Known rows, with every way that one mark hangs from another
Q106[Q342[Q745] Q520[Q88[Q338]] Q948]: [-1.32  0.14  0.37  0.46 -0.81  0.61 -3.06  6.28 -1.24 -4.60  1.89  2.30
  0.38 -3.00  3.26 -0.18 -0.75  1.00]
Q520[Q88 Q106[Q948]]: [-1.53 -0.21 -0.57 -0.40  1.24  2.57 -2.18  2.87  0.01 -3.53  1.02  3.37
 -0.44 -2.56  2.47  0.69 -1.01  0.19]
Q439[Q88[Q338 Q520[Q106[Q342[Q671 Q745]]] Q948]]: [-1.02  1.04 -0.37  0.60  1.58  2.27 -2.44  3.77 -0.17 -3.51  3.40  1.14
 -0.44 -2.13 -1.67  1.67  1.22  1.98]
Q520[Q88[Q338 Q948] Q106[Q342[Q745]]]: [-0.76 -0.05  0.27 -0.20  0.65 -0.69 -2.89  4.97  0.69 -3.74  2.84  1.81
 -0.27 -3.24  1.41  0.87  0.52  2.48]
Q88[Q520[Q106[Q342[Q671]]] Q948]: [-1.05  0.94 -0.85  0.94  2.83  0.15 -1.01  1.73 -1.31 -3.68  2.79  1.71
 -0.25 -2.56  0.31  2.99 -0.62 -0.53]
Q342[Q671 Q745]: [-1.71  0.36 -0.21  0.39  4.45  5.92 -3.08  3.69 -2.01 -4.01  1.74 -0.06
  1.70 -1.73  0.20  7.43 -0.77 -3.46]
Q338[Q88[Q520]]: [-3.16 -0.79 -0.47  0.19  2.03  2.89 -0.32  1.02  0.82 -2.43  1.35  2.91
 -0.07 -2.24  2.24  3.78  0.72  0.82]
Q520[Q88[Q338 Q948] Q106[Q342[Q671 Q745]]]: [-0.28  0.82 -0.30 -0.16  2.12  0.54 -4.00  5.14  0.24 -4.27  2.75  0.51
  0.34 -3.48  0.58  2.13 -0.09  1.04]
Q338[Q88[Q520[Q106[Q342[Q671 Q745]]] Q948]]: [-1.94  0.82 -0.78  0.81  3.16  2.38 -1.32  2.76  0.07 -3.83  2.67  0.67
 -0.16 -1.48 -1.46  1.21 -0.31 -0.17]
Q338[Q88[Q520[Q106[Q342[Q745]]] Q948]]: [-2.43 -0.17 -0.22  0.81  1.76  1.41 -0.33  2.60  0.59 -3.29  2.90  1.97
 -0.82 -1.25 -0.50  0.15  0.35  1.40]
Q520[Q106[Q342]]: [-2.40 -0.15  0.02  0.85  3.14  0.72 -2.42  1.98 -2.20 -3.66  1.19  1.47
  0.70 -1.73  2.61  4.55 -1.02 -0.23]
Q106[Q342]: [-2.39 -0.57  0.40  0.94  3.78  0.96 -2.27  1.79 -2.44 -3.55  1.33  2.10
  0.95 -1.85  3.92  6.77 -0.92 -0.88]
Q342[Q671]: [-1.76  0.13 -0.50  0.37  4.46  3.95 -2.66  2.06 -1.88 -3.54  1.14  1.39
  1.41 -2.30  2.09  7.61 -0.65 -2.61]
Q88[Q338 Q520[Q106[Q342[Q671]]] Q948]: [-0.66  0.94 -0.72  0.29  1.68 -2.12 -1.53  2.87 -0.46 -3.24  2.95  2.20
 -0.27 -3.17  1.10  1.96  0.74  1.12]
Q183[Q342[Q745]]: [-1.56 -0.43  0.96  1.39  3.99  3.97 -2.36  3.85 -1.86 -4.00  1.65 -0.02
  1.32 -0.96  1.16  7.92  0.07 -1.69]
Q88[Q338 Q520[Q106[Q342[Q745]]] Q948]: [-1.01  0.29 -0.02  0.28  0.35 -1.11 -0.93  4.21 -0.21 -3.16  3.64  2.08
 -0.68 -2.29  0.19  0.18  1.23  1.83]
Q106[Q342 Q948]: [-1.90 -0.45  0.40  0.74  3.29  1.44 -1.89  2.24 -3.01 -3.75  1.40  3.81
  0.17 -0.80  4.21  4.16 -1.35 -1.44]

Rows
[-1.68 -0.11 -0.12  0.56  0.47 -0.41 -0.98  1.94  0.28 -2.55  2.89  3.89
 -1.37 -2.45  1.05  0.97  2.06  4.25]	Q439[Q88[Q338 Q520[Q106[Q342]] Q948]]
[-2.50 -0.41 -0.52  0.78  1.87 -0.48  0.12  1.03  0.64 -2.87  2.30  3.40
 -1.14 -1.91  1.27  0.40  0.37  2.06]	Q338[Q88[Q520[Q106[Q342]] Q948]]
[-1.38  0.92 -0.52  0.65  4.19  1.90 -3.00  2.63 -3.06 -4.37  1.00  1.93
  0.62 -0.93  2.05  2.97 -2.09 -2.40]	Q520[Q106[Q342[Q671] Q948]]
[-0.34  0.54 -0.52 -0.18  2.11 -1.47 -3.61  3.58  0.35 -3.79  2.14  1.87
  0.10 -4.04  2.41  2.63  0.07  1.79]	Q520[Q88[Q338 Q948] Q106[Q342[Q671]]]
[-1.53  0.82 -0.69  1.24  2.67  2.26 -1.50  1.01 -0.91 -3.53  2.67  2.07
 -0.65 -2.10 -0.61  3.16 -0.02  1.15]	Q439[Q88[Q520[Q106[Q342[Q671]]] Q948]]
[-1.04 -0.56  0.19  0.69 -0.60 -2.70 -1.95  4.28 -0.12 -3.76  2.44  3.61
 -0.17 -4.74  4.01  1.69  0.45  2.89]	Q106[Q342 Q520[Q88[Q338 Q948]]]
[-1.52 -0.36 -0.50 -0.09 -0.24  0.85 -0.48  2.18  1.25 -1.97  2.90  4.38
 -1.54 -2.63  0.08  0.46  2.84  3.89]	Q439[Q88[Q338 Q520[Q106] Q948]]
[-0.87 -0.96  0.05 -0.66  0.86 -0.39 -1.85  3.35  1.42 -2.67  2.37  4.34
 -0.48 -4.10  3.54  3.07  1.51  2.23]	Q520[Q88[Q338 Q948]]
[-1.58  0.17  0.12  0.59  0.33  1.34 -1.27  3.52  0.21 -2.99  3.48  2.42
 -1.05 -1.94 -0.74  0.58  1.87  3.38]	Q439[Q88[Q338 Q520[Q106[Q342[Q745]]] Q948]]
[-1.33  0.20 -0.65 -0.67 -0.37 -0.10 -0.67  3.29 -0.09 -2.52  1.97  4.09
 -0.89 -2.21  2.07 -1.05  1.02  1.20]	Q88[Q338 Q520[Q106[Q948]]]
[-1.85  0.47  0.07  0.31  0.16  2.53 -2.10  3.98 -0.69 -3.29  2.36  2.67
 -0.82 -0.82  0.44 -0.82  0.70  2.40]	Q439[Q88[Q338 Q520[Q106[Q342[Q745] Q948]]]]
[-2.84 -0.02 -0.57  0.50  1.66  0.67 -0.75  1.49 -0.31 -3.17  1.15  3.49
 -0.88 -0.83  2.36 -0.87 -0.78  1.11]	Q338[Q88[Q520[Q106[Q342 Q948]]]]
[-1.39  1.17 -0.66  0.36  1.66  1.63 -2.79  2.60 -1.04 -3.36  1.77  2.79
 -0.45 -1.64  1.35  0.87  0.24  1.63]	Q439[Q88[Q338 Q520[Q106[Q342[Q671] Q948]]]]
[-1.13  0.30  0.22 -0.36  0.65  0.56 -3.69  5.45 -0.24 -4.13  1.74  1.91
 -0.04 -2.12  2.55 -0.57 -0.64  1.58]	Q520[Q88[Q338] Q106[Q342[Q745] Q948]]
